Known rows, with every way that one mark hangs from another:
k478[k340[k201]]: -15  -25  5  30  1  -50  -4  34  14  21  6  4  14  7  -23  8  4  22  -38  -21  19  -11  -12  20  -9  -4  -3  -19  10  17  -9  9  7  0  -5  -6  18  -13  -25  7  9  -1  5  26  22  -13  -20  22  -21  -12  16  2  23  -9  -19  -21  11  0  -6  -11  -28  12  0
k340[k201[k310[k65 k478]]]: 14  16  13  42  -21  -16  -2  7  -29  -11  46  17  5  6  75  1  -20  -34  -41  -26  5  29  -15  37  3  15  -44  21  7  -6  -9  -22  36  16  50  -33  24  23  -41  -55  20  -13  -2  37  27  13  -10  23  -7  -35  35  1  7  -25  -30  -35  -12  28  -17  -1  -26  12  -31
k201[k310[k65]]: 17  4  -4  22  4  11  7  -4  6  -7  38  20  -11  -4  52  -5  -6  -17  -15  -6  -6  14  -7  26  -17  -2  -29  15  18  -3  5  -26  15  2  53  -3  7  35  2  -28  29  -6  -25  4  8  9  -9  22  23  -22  11  -8  -5  -27  -8  -19  3  12  -9  -16  4  -10  -1
k340[k201]: -5  2  8  8  -15  -24  0  18  0  5  10  1  3  16  5  13  3  5  -27  -17  11  -15  2  11  3  1  2  5  -8  2  -8  -7  11  13  -5  -9  7  -4  -25  -23  -7  -11  20  25  4  -3  -4  8  -16  -7  14  0  9  0  -3  -30  11  -10  -5  -8  -19  9  -1
k201[k310[k65 k340 k478]]: 20  34  26  45  0  -15  -23  -12  -36  -30  37  32  -3  -4  77  -5  -19  -51  -23  14  31  34  -13  42  -5  15  -58  -11  -6  -30  -2  -4  40  9  49  -27  23  25  2  -13  30  12  -12  4  21  6  -17  41  26  -44  19  -10  -13  -38  -46  -2  -15  37  -14  -3  -18  2  -29
k931[k201[k310[k65 k340 k478]]]: 1  37  29  45  9  -23  -19  -8  -49  -31  11  40  17  12  80  16  -25  -51  -18  6  25  33  -12  46  -3  37  -51  -38  8  -37  -17  14  61  -1  40  -29  16  18  2  -4  28  12  -13  17  22  22  -5  45  17  -65  20  -27  -9  -50  -56  13  -10  44  10  -3  -47  20  -36
k931[k310]: -10  0  14  -2  -24  -15  4  -21  -9  0  28  5  -10  8  0  -16  17  -21  -17  14  11  3  -2  5  -4  -6  -4  -12  -10  10  3  4  2  -7  2  3  -5  -5  -2  -2  7  -1  6  -5  7  2  -9  8  -5  -12  -4  0  -4  -3  -5  -11  9  -30  5  11  -13  2  21
k201[k310[k65 k478[k340]]]: 7  16  -4  57  -6  1  -2  0  -9  -10  22  19  23  -17  45  -17  -24  -22  -13  -13  13  36  -30  43  -22  22  -40  -8  26  -3  -5  0  18  -14  60  -37  12  18  -27  -13  47  9  -35  11  40  5  -31  25  16  -50  17  -9  4  -34  -60  -8  -27  44  -12  -7  -19  5  -23
k931[k201 k310[k340]]: -12  20  44  12  -3  -48  -12  -21  -33  -5  1  22  -1  31  15  11  22  -24  -23  25  29  -3  6  5  0  8  -3  -52  -15  -24  5  32  46  -1  -6  13  14  -25  31  38  0  9  6  3  9  13  3  27  -3  -45  -15  -19  -3  -21  -22  13  18  -22  21  13  -64  23  8
k65[k478]: -2  6  15  15  8  -28  4  14  8  -18  2  4  -4  11  38  9  -1  1  9  9  16  4  2  13  -11  12  -4  -6  -7  4  -11  2  2  -12  15  -13  0  -24  -4  9  -10  -6  -13  -27  -17  14  11  -6  -34  0  1  -5  -17  -3  -14  13  2  -4  16  0  -3  3  -8
k931[k201 k310[k340] k478]: -10  32  39  29  9  -51  -14  -19  -30  -28  13  22  5  15  34  0  8  -14  -14  23  35  17  -2  26  25  36  6  -39  -33  -33  -18  45  37  -27  0  17  18  -31  26  12  -8  -16  28  -13  20  1  -8  28  -25  -47  -24  -22  -13  -2  -35  24  20  -22  7  -2  -60  16  17
k310[k65 k340[k201]]: -5  -1  52  33  -17  -41  -10  19  -1  -13  26  30  -5  11  25  8  -16  -13  -42  7  39  -8  -12  39  -6  -9  -35  -18  -4  -13  -2  -15  32  -8  7  2  44  0  -3  -11  21  -10  -9  29  -6  -8  -23  55  -9  -23  8  -16  4  -22  7  -21  33  -2  -21  -8  -25  -8  -20
k201[k310[k340]]: 21  17  6  21  31  -28  -6  -1  -15  -7  27  26  -16  2  36  15  6  -11  -30  21  19  10  -7  10  -1  -4  -21  -21  -19  -16  -2  -7  12  29  21  -11  3  25  21  9  13  5  -1  -3  21  -14  -15  38  29  -32  11  2  -14  -26  -41  -7  1  -11  -7  -18  -11  8  8
k340[k201[k310]]: 15  -5  -15  19  3  -16  8  20  -2  9  33  7  -8  29  24  11  13  5  -41  -27  0  3  -6  3  -4  -4  -18  7  -2  10  -9  -13  12  33  20  -14  4  16  -32  -39  8  -18  11  31  21  -9  -14  16  -1  -26  24  6  7  -17  -21  -39  1  -13  -5  -16  -25  4  2
k310[k65[k201] k478[k340]]: -6  -17  29  54  -4  -8  -11  12  -4  -2  -16  13  28  0  27  0  -13  -12  8  -6  -3  7  -25  31  -5  26  -42  -10  35  2  15  18  8  -11  31  -12  41  -27  -17  23  41  12  -23  22  23  14  -33  9  -4  -28  17  0  5  -18  -9  23  -19  54  -1  0  0  -8  -51
k478[k201[k310[k65 k340]]]: 25  9  13  21  7  -19  -6  -5  6  18  37  26  -6  -3  51  2  -8  -21  -25  18  29  4  -30  25  -28  0  -26  -24  3  -17  2  6  22  -6  38  -2  16  24  7  32  43  -3  -16  11  6  7  -42  55  33  -44  12  -16  -6  -17  -29  -14  -6  6  5  -35  -36  -8  -1
k340[k201[k310[k65[k478]]]]: 4  10  22  50  3  -47  6  24  11  -16  64  33  -8  7  85  7  0  -14  -40  -16  16  12  -9  43  -30  4  -40  7  14  5  -12  -17  26  -3  55  -21  29  16  -30  -42  12  -33  -24  1  -1  12  -15  37  -27  -21  26  -4  5  -21  -25  -35  11  2  5  -12  -16  5  -15
k310[k65[k478[k340]]]: -16  5  23  44  12  -35  13  23  30  -23  19  12  9  -8  34  -5  -21  8  10  16  34  19  -19  44  -37  9  -28  -18  25  5  -13  14  14  -44  44  0  32  -15  -13  20  27  -12  -50  -24  -15  14  -24  29  -28  -11  3  -20  2  -16  -14  16  10  20  14  3  -12  -6  -19
k201[k310[k65[k478]]]: 12  13  9  31  22  -20  10  7  12  -26  49  21  -16  -3  82  -8  -10  -17  -8  10  11  20  -14  38  -28  9  -34  6  14  -4  -15  -12  19  -11  61  -9  13  17  -6  -25  20  -21  -44  -19  -11  12  -7  18  -6  -11  14  -6  -14  -22  -25  -7  -3  4  11  -6  -2  -7  -9
k478[k201 k340]: -5  -16  -14  12  1  -22  0  24  19  44  -14  4  26  -11  -25  -3  -4  26  0  -4  24  -8  -36  -3  -34  5  8  -35  20  0  -6  26  -2  -33  3  0  6  -17  -8  55  32  -1  4  10  7  5  -38  17  11  -18  5  1  16  10  -27  0  -23  9  15  -21  -31  -3  13

Rows:
-1  5  48  23  -2  -48  -4  16  14  -4  20  29  -2  -2  61  2  -11  -15  -4  39  47  2  -25  37  -39  7  -24  -32  1  -22  1  10  30  -44  31  -1  19  -11  8  47  23  -10  -27  -23  -34  21  -28  43  -13  -28  7  -30  -7  -1  -13  14  11  5  16  -7  -33  -14  -8 -> k310[k65[k478[k201]] k340]
15  14  1  28  -7  -17  -11  7  -31  5  31  2  7  18  52  5  0  -27  -44  -32  0  21  -3  17  5  23  -23  16  -9  15  -8  -2  22  30  27  -35  -5  12  -47  -44  9  -6  33  33  46  4  -6  9  -11  -32  37  13  6  -15  -43  -26  -23  9  -10  -5  -30  32  -11 -> k340[k201[k310[k478]]]
4  15  26  5  -10  -25  -30  0  -31  19  -11  20  17  -7  28  3  -5  -25  -5  14  29  5  -8  8  -4  26  -16  -28  -21  -18  21  28  20  -16  2  -26  7  -14  0  45  12  9  32  5  9  14  -18  26  14  -33  14  -8  -10  3  -42  10  -24  16  17  -9  -40  17  -11 -> k310[k340 k478[k201]]
-21  -4  31  55  -2  -60  9  42  24  -11  39  15  14  6  29  10  -17  11  -23  -7  34  2  -14  58  -38  -4  -30  -18  26  3  -19  6  27  -33  34  -9  41  -21  -31  -8  18  -22  -37  11  -18  10  -30  36  -43  -17  17  -13  16  -16  -14  -11  18  8  8  -7  -21  -7  -22 -> k310[k65[k478[k340[k201]]]]
-16  -14  12  36  -1  -42  11  31  34  15  4  15  18  -9  21  -11  -16  13  9  15  34  3  -40  39  -54  11  -9  -25  32  3  -5  24  14  -63  43  -4  27  -27  -8  51  29  -21  -33  -11  -23  25  -42  33  -15  -17  12  -16  7  1  -17  5  -9  21  32  -17  -31  -11  -4 -> k310[k65[k478[k201 k340]]]
9  1  34  23  -13  8  -4  1  -15  -9  -6  8  17  4  56  -3  -14  -31  11  -6  -9  13  -15  21  17  28  -44  19  26  -5  17  10  13  -4  31  -15  27  -20  -15  -3  22  3  -6  18  2  26  -14  -8  -6  -18  16  8  -2  -6  -2  19  -20  38  -3  4  3  -2  -50 -> k310[k65[k201] k478]
35  23  -8  23  22  -41  -2  3  -4  8  21  19  -13  -5  52  -1  -2  6  -26  17  30  19  -20  14  3  11  5  -22  -25  -4  -20  16  8  -12  21  -7  1  4  5  21  8  -19  29  -11  23  -16  -22  37  8  -47  3  -12  -13  11  -64  -10  -16  -6  -4  -36  -49  5  24 -> k931[k478[k201[k310[k340]]]]
-2  -15  29  56  21  -34  21  34  34  -7  4  15  6  7  36  8  -1  4  9  5  11  2  -31  35  -22  14  -31  -12  45  8  2  34  12  -28  46  6  44  -48  1  33  20  -13  -45  -13  -10  18  -29  21  -36  -16  4  2  0  -18  1  36  5  30  19  -12  1  -16  -35 -> k310[k65[k201 k478[k340]]]
-15  -2  56  21  -21  -56  -8  -6  -14  1  43  24  -15  21  12  8  26  -24  -61  16  36  -11  4  14  -4  -1  -16  -23  -31  -1  6  3  30  17  -8  5  27  -12  4  -2  0  -14  26  24  15  -9  -17  43  -14  -35  0  -1  -4  -14  -12  -22  28  -43  -6  7  -39  16  15 -> k931[k310[k340[k201]]]
-17  6  10  40  -6  -26  4  -8  5  -7  30  5  4  -10  -4  -30  6  20  -13  -3  30  25  -14  20  -10  16  7  -20  -4  17  -18  26  10  -37  17  9  11  -18  -15  6  0  -16  9  -27  33  -13  -25  23  -23  -27  -14  -3  -1  15  -32  9  0  -12  -13  -5  -33  2  34 -> k931[k310 k478[k340]]
-2  19  4  36  33  -31  12  6  -6  -28  21  31  6  21  82  15  -15  -22  -3  0  8  20  -12  38  -30  19  -26  -18  26  -18  -28  9  36  -19  57  -15  13  3  2  -9  27  -8  -41  -13  -4  35  8  13  -14  -33  10  -25  -6  -39  -39  6  1  24  29  1  -22  11  -19 -> k931[k201[k310[k65[k478]]]]
3  -11  1  53  10  -36  17  31  14  5  50  22  5  4  24  2  -10  3  -47  -20  22  12  -31  37  -38  -15  -30  -7  26  12  -22  -15  17  5  37  -11  22  22  -27  -29  46  -17  -36  36  28  -4  -44  47  1  -36  23  -5  22  -24  -24  -31  2  10  -18  -20  -27  -6  -10 -> k478[k340[k201[k310[k65]]]]
-14  -5  15  29  -22  -8  -6  24  4  19  -6  7  37  -20  9  -22  -34  -15  1  -8  33  18  -38  29  -35  18  -27  -21  22  -4  7  19  21  -48  32  -19  16  -13  -30  39  45  4  -8  17  15  29  -38  25  14  -28  27  -16  10  0  -33  0  -35  46  11  -3  -37  -1  -17 -> k310[k65 k478[k201 k340]]
-5  2  27  4  -51  -8  -11  -23  -19  29  16  5  6  8  23  -15  6  -27  -11  0  20  10  -13  -1  -10  29  1  -16  -15  0  15  33  18  -21  13  -19  -11  -20  -11  29  18  3  37  2  27  21  -25  1  -4  -27  19  -1  3  14  -29  -13  -30  -4  19  12  -43  18  20 -> k931[k310[k478[k201]]]
23  17  27  32  17  -8  -3  -1  -12  -24  40  32  -17  1  55  -2  -2  -25  -31  19  26  15  -21  37  -8  -6  -32  -10  1  -18  -11  -23  25  7  33  -8  29  29  10  -4  30  -5  -34  -3  8  2  -18  51  23  -39  5  -10  -9  -36  -27  -11  13  4  -10  -22  -16  -5  -9 -> k201[k310[k65 k340]]
24  20  14  22  32  -53  -4  11  9  0  29  31  -5  16  62  16  10  -14  -23  29  29  4  -17  10  -23  11  -7  -34  -11  2  -1  17  12  -7  32  -14  1  -4  4  52  20  -18  1  -11  -2  10  -16  29  -1  -39  10  -2  -13  -17  -52  3  -20  -14  23  -28  -46  8  16 -> k65[k478[k201[k310[k340]]]]
29  12  -2  6  21  -30  -9  1  -1  25  19  23  -3  2  33  6  11  -13  -31  16  21  -3  -21  -11  -20  -4  -6  -24  -17  -7  3  9  13  4  18  -14  1  12  13  44  21  -8  15  9  19  2  -29  30  26  -45  15  -4  -5  -5  -40  -15  -22  -10  13  -36  -40  6  14 -> k478[k201[k310[k340]]]
11  13  -22  38  13  -8  -3  -2  -22  2  8  4  26  -3  23  -3  -3  -19  -15  -19  5  34  -19  18  -7  24  -22  -10  15  5  -8  4  19  7  37  -46  -13  6  -25  -3  22  9  6  3  47  -2  -20  7  9  -34  24  10  -1  -25  -58  -2  -32  35  3  -18  -24  13  -8 -> k201[k310[k478[k340]]]
23  -10  -18  33  31  -48  6  26  23  26  19  9  6  -7  34  0  10  14  -20  -8  22  9  -33  11  -49  8  6  -37  13  10  -14  24  5  -31  49  -17  -8  -10  -14  51  28  -17  -14  -23  11  4  -36  18  -9  -32  17  -3  -1  -12  -62  -5  -38  8  34  -35  -39  8  13 -> k65[k478[k201[k310] k340]]
13  -15  -34  15  20  -23  15  18  17  50  12  9  9  -5  -4  -4  -1  18  -22  -11  13  5  -33  -4  -40  1  1  -25  17  10  -14  13  3  -11  24  -16  -4  6  -11  40  40  -1  4  12  30  4  -42  20  22  -32  13  4  15  -5  -55  -27  -37  8  28  -38  -30  11  16 -> k478[k201[k310] k340]
22  -7  -16  6  -3  -2  15  -8  7  22  35  22  -1  -10  43  -16  -14  -12  -12  -7  4  7  -36  12  -35  -4  -13  2  22  -5  0  -5  9  -19  49  -4  3  26  -12  9  38  -10  -16  17  6  19  -46  31  24  -33  18  -8  7  -10  -19  -34  -30  12  9  -33  -20  -5  10 -> k478[k201[k310[k65]]]
